Each row comes from the steps of one walk. Every step used is in the known rows, and no mark comes twice. Write the walk behind each row, first mark first.
Known rows
fode bupo nera: [-0.08  0.14 -0.23  0.09 -0.11  0.22 -0.23 -0.03 -0.15 -0.47 -0.01  0.15
  0.18 -0.04  0.30 -0.03 -0.12  0.46 -0.27  0.21 -0.14 -0.03 -0.01 -0.19
  0.14]
fode bupo nera fara: [-0.06  0.14 -0.23  0.13 -0.17  0.08 -0.24  0.15  0.00 -0.30  0.07  0.23
  0.16 -0.11  0.39 -0.01 -0.13  0.35 -0.27  0.09 -0.16 -0.07 -0.09 -0.19
  0.26]
bupo liviso simib nera fara: [-0.04 -0.09  0.06  0.01 -0.07 -0.10 -0.08  0.18  0.24 -0.18  0.01 -0.12
  0.14 -0.05  0.14 -0.28 -0.02  0.27 -0.01  0.10 -0.08 -0.12  0.03 -0.09
  0.31]
nibut fara fode: [-0.37  0.14  0.01 -0.11 -0.12 -0.24 -0.28  0.14 -0.03 -0.24 -0.03  0.20
 -0.01 -0.16  0.13 -0.08  0.14  0.28 -0.12  0.18 -0.03 -0.30  0.04 -0.51
  0.19]
fode bupo: [-0.12  0.15 -0.20  0.02 -0.20  0.20 -0.18  0.05 -0.04 -0.40  0.00  0.14
  0.21 -0.16  0.29  0.10 -0.23  0.29 -0.28  0.20 -0.14 -0.07  0.09 -0.29
  0.09]
simib nera bupo liviso: [-0.12 -0.06 -0.02  0.04  0.00 -0.12 -0.01 -0.06  0.31 -0.28 -0.07 -0.03
  0.10 -0.10  0.11 -0.08  0.07  0.36 -0.23  0.34 -0.02  0.00  0.07 -0.20
  0.22]
bupo nera fara fode notof: [-0.34  0.11 -0.11  0.04 -0.23 -0.12 -0.30  0.22  0.01 -0.22  0.15  0.28
  0.10  0.07  0.25 -0.20  0.35  0.39 -0.35  0.00 -0.11 -0.13 -0.13 -0.30
  0.31]
fara nibut bupo liviso simib nera: [-0.05  0.04  0.12  0.04 -0.02 -0.22 -0.16  0.10  0.14 -0.21 -0.01 -0.16
  0.05  0.04  0.14 -0.48  0.07  0.28 -0.01  0.16  0.02 -0.25  0.15 -0.22
  0.16]
bupo liviso tesuf: [-0.16 -0.11 -0.20 -0.03 -0.13  0.00 -0.04  0.13 -0.03 -0.44 -0.04  0.06
  0.14 -0.03  0.04 -0.14 -0.01  0.55 -0.10  0.31 -0.13 -0.01  0.19 -0.17
  0.32]
liviso simib nibut bupo nera fara: [ 0.07  0.03  0.12 -0.05 -0.05 -0.18 -0.31  0.35  0.05 -0.19  0.04  0.13
  0.12  0.01  0.06 -0.34 -0.07  0.28 -0.08  0.03 -0.03 -0.43  0.12 -0.16
  0.20]
nibut fara fode bupo liviso: [-0.41  0.16 -0.07 -0.02 -0.03 -0.24 -0.24  0.07  0.09 -0.17  0.01  0.18
  0.06 -0.03  0.34 -0.18 -0.01  0.37 -0.25  0.14 -0.13 -0.14 -0.06 -0.29
  0.20]
nera bupo: [-0.11  0.07 -0.10  0.00 -0.20 -0.03 -0.05  0.11  0.09 -0.33 -0.02  0.21
  0.07 -0.26  0.15  0.15 -0.02  0.23 -0.30  0.22 -0.08 -0.03  0.16 -0.40
  0.22]
bupo nibut fara fode notof: [-0.39  0.18 -0.05  0.00 -0.11 -0.17 -0.56  0.38  0.04 -0.32  0.08  0.19
  0.05  0.15  0.29 -0.25  0.31  0.35 -0.29  0.13 -0.02 -0.27 -0.08 -0.35
  0.13]
tesuf liviso simib nera bupo: [-0.10 -0.15  0.10  0.03  0.06 -0.06 -0.07  0.04  0.17 -0.24  0.12 -0.09
  0.15 -0.20  0.11 -0.12 -0.10  0.33 -0.10  0.10 -0.09 -0.11  0.06 -0.15
  0.16]
notof fode fara nibut bupo nera: [-0.09  0.22  0.10  0.15 -0.16 -0.06 -0.45  0.22 -0.02 -0.40 -0.03  0.17
  0.16  0.09  0.13 -0.28  0.13  0.29 -0.11  0.20 -0.01 -0.24  0.16 -0.25
  0.20]
simib nera: [-0.09  0.01 -0.03 -0.02 -0.10  0.11 -0.18 -0.04  0.07 -0.44 -0.09 -0.10
  0.16 -0.13  0.04 -0.02  0.01  0.33 -0.06  0.34  0.02 -0.19  0.10 -0.30
  0.08]
tesuf nibut fara fode: [-0.47  0.12 -0.05 -0.11 -0.08 -0.21 -0.38  0.02 -0.04 -0.35  0.09  0.22
 -0.02 -0.21 -0.05 -0.09  0.19  0.41 -0.06  0.14  0.01 -0.39 -0.08 -0.47
  0.25]
liviso tesuf nibut bupo: [-0.18  0.03 -0.19 -0.07 -0.10 -0.09 -0.19  0.08 -0.04 -0.41  0.12  0.09
  0.10 -0.15 -0.09 -0.08 -0.15  0.46 -0.10  0.21 -0.07 -0.37  0.29 -0.31
  0.26]
notof fode bupo liviso simib: [-0.12  0.03  0.22  0.02 -0.03  0.10 -0.08  0.09  0.08 -0.39 -0.03 -0.01
  0.30  0.08  0.26 -0.19 -0.19  0.26 -0.22  0.08 -0.16  0.02  0.19  0.03
  0.23]
nera bupo nibut: [-0.13  0.04 -0.15  0.08 -0.20  0.04 -0.23  0.24  0.09 -0.50 -0.05  0.22
  0.04 -0.16  0.23  0.03  0.08  0.31 -0.31  0.24 -0.04 -0.05  0.07 -0.31
  0.24]
simib nera fara: [-0.07  0.01 -0.04  0.03 -0.16 -0.03 -0.19  0.15  0.21 -0.26 -0.01 -0.01
  0.15 -0.20  0.13  0.01  0.01  0.23 -0.06  0.23 -0.02 -0.24  0.03 -0.31
  0.21]
tesuf nibut fara fode bupo: [-0.46  0.21 -0.13 -0.07 -0.03 -0.11 -0.40  0.02 -0.02 -0.28  0.17  0.20
  0.09 -0.18  0.20 -0.04 -0.06  0.36 -0.19  0.08 -0.09 -0.32 -0.11 -0.38
  0.18]
tesuf liviso simib nera: [-0.12 -0.15  0.07  0.01  0.02  0.06 -0.18 -0.01  0.01 -0.39  0.06 -0.14
  0.18 -0.14  0.02 -0.21 -0.06  0.43  0.04  0.13 -0.07 -0.20  0.03 -0.12
  0.11]
bupo liviso tesuf nibut: [-0.25 -0.12 -0.27 -0.03 -0.08  0.02 -0.13  0.02 -0.05 -0.54  0.09  0.08
  0.12 -0.07 -0.14 -0.15  0.04  0.69 -0.05  0.28 -0.11 -0.10  0.08 -0.14
  0.37]
notof fode: [-0.15  0.05  0.18 -0.01 -0.17  0.07 -0.18  0.06  0.02 -0.54 -0.12  0.13
  0.21 -0.10 -0.01  0.06  0.09  0.27 -0.14  0.26  0.00 -0.15  0.23 -0.27
  0.21]
tesuf liviso simib nibut: [-0.13 -0.18  0.09 -0.09 -0.03  0.07 -0.30  0.19 -0.08 -0.44  0.08  0.08
  0.22 -0.11 -0.12 -0.21 -0.03  0.49  0.02  0.10 -0.06 -0.26  0.01 -0.11
  0.07]

Write each row's walk
[-0.23  0.08  0.13 -0.13  0.13 -0.07 -0.43  0.27 -0.12 -0.19  0.09  0.05
  0.20  0.10  0.29 -0.40 -0.10  0.36 -0.12  0.07 -0.08 -0.33 -0.07 -0.16
  0.07] | liviso simib nibut fara fode bupo nera
[-0.19  0.14  0.08  0.07 -0.28  0.12 -0.39  0.33  0.00 -0.46 -0.02  0.13
  0.25 -0.05  0.10 -0.07  0.10  0.20 -0.05  0.22 -0.04 -0.10  0.13 -0.30
  0.20] | notof fode fara nibut
[-0.54 -0.06 -0.26 -0.07 -0.07  0.01 -0.14 -0.01 -0.05 -0.41  0.19  0.08
  0.17 -0.05  0.14 -0.22 -0.04  0.63 -0.23  0.13 -0.19 -0.08  0.02 -0.13
  0.35] | fara fode bupo liviso tesuf nibut
[-0.14  0.13 -0.10  0.12 -0.26 -0.40 -0.20  0.27  0.21 -0.14  0.03  0.30
 -0.06 -0.13  0.19 -0.23  0.20  0.28 -0.14  0.09 -0.02 -0.23  0.03 -0.38
  0.34] | nera fara nibut bupo liviso
[-0.14  0.23  0.13  0.08 -0.24 -0.10 -0.40  0.31  0.09 -0.34 -0.02  0.15
  0.20 -0.02  0.12 -0.15  0.02  0.12 -0.12  0.18 -0.02 -0.27  0.27 -0.34
  0.16] | notof fode fara nibut bupo
[-0.10  0.20 -0.08  0.09 -0.31 -0.30 -0.26  0.35  0.11 -0.14  0.06  0.30
 -0.02 -0.23  0.22 -0.08  0.10  0.14 -0.14  0.07 -0.01 -0.33  0.10 -0.51
  0.27] | nera fara nibut bupo
[-0.21 -0.20 -0.14  0.00  0.10 -0.10 -0.05 -0.02  0.25 -0.36  0.12 -0.12
  0.15 -0.09 -0.04 -0.14  0.00  0.57 -0.12  0.34 -0.06 -0.08  0.09 -0.10
  0.35] | simib nera bupo liviso tesuf nibut
[ 0.01  0.04  0.15 -0.17 -0.07 -0.06 -0.25  0.26  0.02 -0.28 -0.02  0.03
  0.17 -0.04 -0.03 -0.23 -0.17  0.21 -0.10  0.13 -0.01 -0.42  0.30 -0.25
  0.03] | liviso simib nibut bupo
[-0.39 -0.07 -0.02 -0.16  0.12 -0.23 -0.32  0.34  0.09 -0.17  0.08  0.04
  0.23  0.11  0.24 -0.32 -0.11  0.50 -0.12  0.25 -0.12 -0.26  0.04 -0.14
  0.16] | simib nibut fara fode bupo liviso tesuf
[-0.13  0.02 -0.23  0.01 -0.02 -0.07 -0.24  0.00 -0.15 -0.48  0.11  0.11
  0.07 -0.04 -0.09 -0.21 -0.04  0.64 -0.10  0.24 -0.05 -0.34  0.18 -0.21
  0.31] | liviso tesuf nibut bupo nera
[-0.09 -0.01  0.06  0.00  0.01 -0.29 -0.19  0.05  0.32 -0.16  0.12 -0.09
  0.07 -0.06 -0.02 -0.36 -0.06  0.33 -0.03  0.02 -0.02 -0.38  0.06 -0.09
  0.33] | tesuf nibut bupo liviso simib nera fara
[-0.16  0.08 -0.22  0.06 -0.14  0.10 -0.11 -0.02  0.05 -0.39 -0.04  0.14
  0.17 -0.06  0.26 -0.04 -0.13  0.43 -0.29  0.21 -0.16  0.03  0.03 -0.16
  0.16] | fode bupo liviso
[-0.40  0.13 -0.10  0.02 -0.17 -0.31 -0.29 -0.01  0.02 -0.28  0.13  0.34
 -0.07 -0.17  0.01 -0.23  0.26  0.45 -0.21 -0.01 -0.01 -0.44 -0.07 -0.38
  0.40] | tesuf nibut bupo nera fara fode
[-0.11  0.20 -0.08  0.05 -0.25 -0.15 -0.24  0.16 -0.03 -0.32 -0.02  0.21
 -0.01 -0.17  0.13 -0.12  0.11  0.25 -0.15  0.18  0.02 -0.29  0.17 -0.51
  0.15] | fara nibut bupo
[-0.28  0.01  0.23 -0.25  0.01 -0.19 -0.37  0.35 -0.03 -0.19  0.02  0.05
  0.12 -0.04  0.04 -0.30  0.03  0.23  0.00  0.10  0.00 -0.41  0.07 -0.34
  0.09] | liviso simib nibut fara fode
[-0.10  0.09 -0.17  0.15 -0.27 -0.06 -0.30  0.28 -0.09 -0.35  0.05  0.29
  0.00 -0.15  0.21 -0.15  0.30  0.38 -0.06  0.13 -0.02 -0.13 -0.16 -0.37
  0.35] | bupo nera fara nibut
[-0.21 -0.05 -0.20 -0.04  0.06 -0.22 -0.28  0.13  0.01 -0.38  0.11  0.09
  0.06 -0.03 -0.08 -0.17 -0.02  0.63  0.04  0.29 -0.08 -0.23  0.02 -0.18
  0.35] | bupo liviso tesuf nibut fara
[-0.50  0.14 -0.14 -0.03  0.01 -0.21 -0.35 -0.05  0.07 -0.28  0.13  0.20
  0.05 -0.08  0.17 -0.19  0.04  0.50 -0.20  0.10 -0.10 -0.23 -0.17 -0.25
  0.25] | tesuf nibut fara fode bupo liviso
[-0.39  0.06  0.04 -0.11  0.06 -0.23 -0.38  0.17  0.14 -0.19  0.00  0.15
  0.15  0.05  0.21 -0.26  0.02  0.42 -0.19  0.21 -0.05 -0.27 -0.10 -0.21
  0.08] | simib nibut fara fode bupo liviso
[-0.02 -0.02  0.08 -0.08 -0.06  0.14 -0.12  0.07  0.01 -0.36 -0.04 -0.21
  0.20 -0.09  0.09 -0.17 -0.12  0.23 -0.01  0.20 -0.04 -0.19  0.17 -0.21
  0.11] | liviso simib nera
[-0.37  0.22 -0.06 -0.07 -0.08 -0.14 -0.30  0.14  0.00 -0.18  0.05  0.17
  0.10 -0.13  0.37 -0.04 -0.11  0.23 -0.24  0.12 -0.11 -0.24  0.01 -0.43
  0.12] | nibut fara fode bupo
[-0.08 -0.05  0.05  0.07 -0.12 -0.15 -0.16  0.30  0.19 -0.16  0.08 -0.09
  0.09 -0.06  0.22 -0.38  0.15  0.25  0.07  0.08 -0.03 -0.12 -0.07 -0.18
  0.32] | bupo liviso simib nera fara nibut
[-0.34 -0.06  0.08 -0.12 -0.11 -0.10 -0.20  0.34  0.15 -0.11  0.12  0.11
  0.22 -0.01  0.29 -0.34 -0.08  0.27 -0.22 -0.07 -0.15 -0.17 -0.05 -0.08
  0.25] | nera fara fode bupo liviso simib nibut
[-0.18  0.17  0.12  0.12 -0.19 -0.19 -0.34  0.23  0.18 -0.33 -0.05  0.15
  0.16  0.09  0.09 -0.29  0.12  0.26 -0.13  0.20 -0.03 -0.17  0.20 -0.22
  0.23] | notof fode fara nibut bupo liviso
[-0.05  0.01  0.39 -0.07  0.20 -0.12 -0.38  0.32  0.19 -0.25 -0.01 -0.04
  0.34  0.20  0.18 -0.29 -0.22  0.26 -0.07  0.17 -0.07 -0.23  0.11  0.06
  0.09] | notof fode bupo liviso simib nibut fara
[-0.07 -0.03 -0.01 -0.03 -0.10 -0.09  0.06  0.13  0.13 -0.25  0.00  0.10
  0.07 -0.11  0.17 -0.13 -0.06  0.27 -0.25  0.09 -0.14  0.07  0.16 -0.18
  0.31] | nera bupo liviso simib
[-0.31 -0.06  0.25 -0.19  0.11 -0.42 -0.20  0.34  0.21 -0.04  0.04  0.11
  0.05 -0.01  0.11 -0.36  0.09  0.27 -0.16  0.09 -0.03 -0.22  0.04 -0.24
  0.22] | nera bupo liviso simib nibut fara fode
[-0.34  0.06 -0.09  0.02 -0.25 -0.12 -0.19  0.12 -0.06 -0.30  0.02  0.30
  0.00 -0.15  0.17 -0.15  0.29  0.39 -0.19  0.07 -0.06 -0.19 -0.10 -0.37
  0.38] | bupo nera fara fode
[-0.13 -0.17  0.06  0.12  0.05  0.01 -0.25  0.18  0.17 -0.41  0.09 -0.08
  0.12 -0.10  0.21 -0.24  0.00  0.40 -0.11  0.12 -0.06 -0.13 -0.04 -0.06
  0.18] | tesuf liviso simib nera bupo nibut
[ 0.05  0.03  0.12 -0.10  0.02 -0.04 -0.30  0.17 -0.09 -0.35 -0.04  0.05
  0.14  0.07 -0.02 -0.37 -0.06  0.39 -0.09  0.16  0.00 -0.39  0.20 -0.15
  0.08] | liviso simib nibut bupo nera
[-0.30  0.11  0.03 -0.07  0.10 -0.10 -0.49  0.17 -0.06 -0.26  0.03  0.17
  0.16  0.06  0.25 -0.25  0.03  0.45 -0.17  0.21 -0.03 -0.34 -0.14 -0.24
  0.05] | simib nibut fara fode bupo nera
[-0.36 -0.06  0.08 -0.16 -0.04  0.04 -0.18  0.16  0.01 -0.28  0.05  0.02
  0.25  0.05  0.20 -0.38 -0.07  0.37 -0.22  0.05 -0.13 -0.13  0.02 -0.07
  0.12] | fara fode bupo liviso simib nibut
[-0.15  0.11  0.09  0.00 -0.24  0.16 -0.31  0.20  0.05 -0.48 -0.08  0.10
  0.31 -0.05  0.03  0.03 -0.07  0.21 -0.13  0.24 -0.09 -0.11  0.23 -0.21
  0.17] | notof fode fara
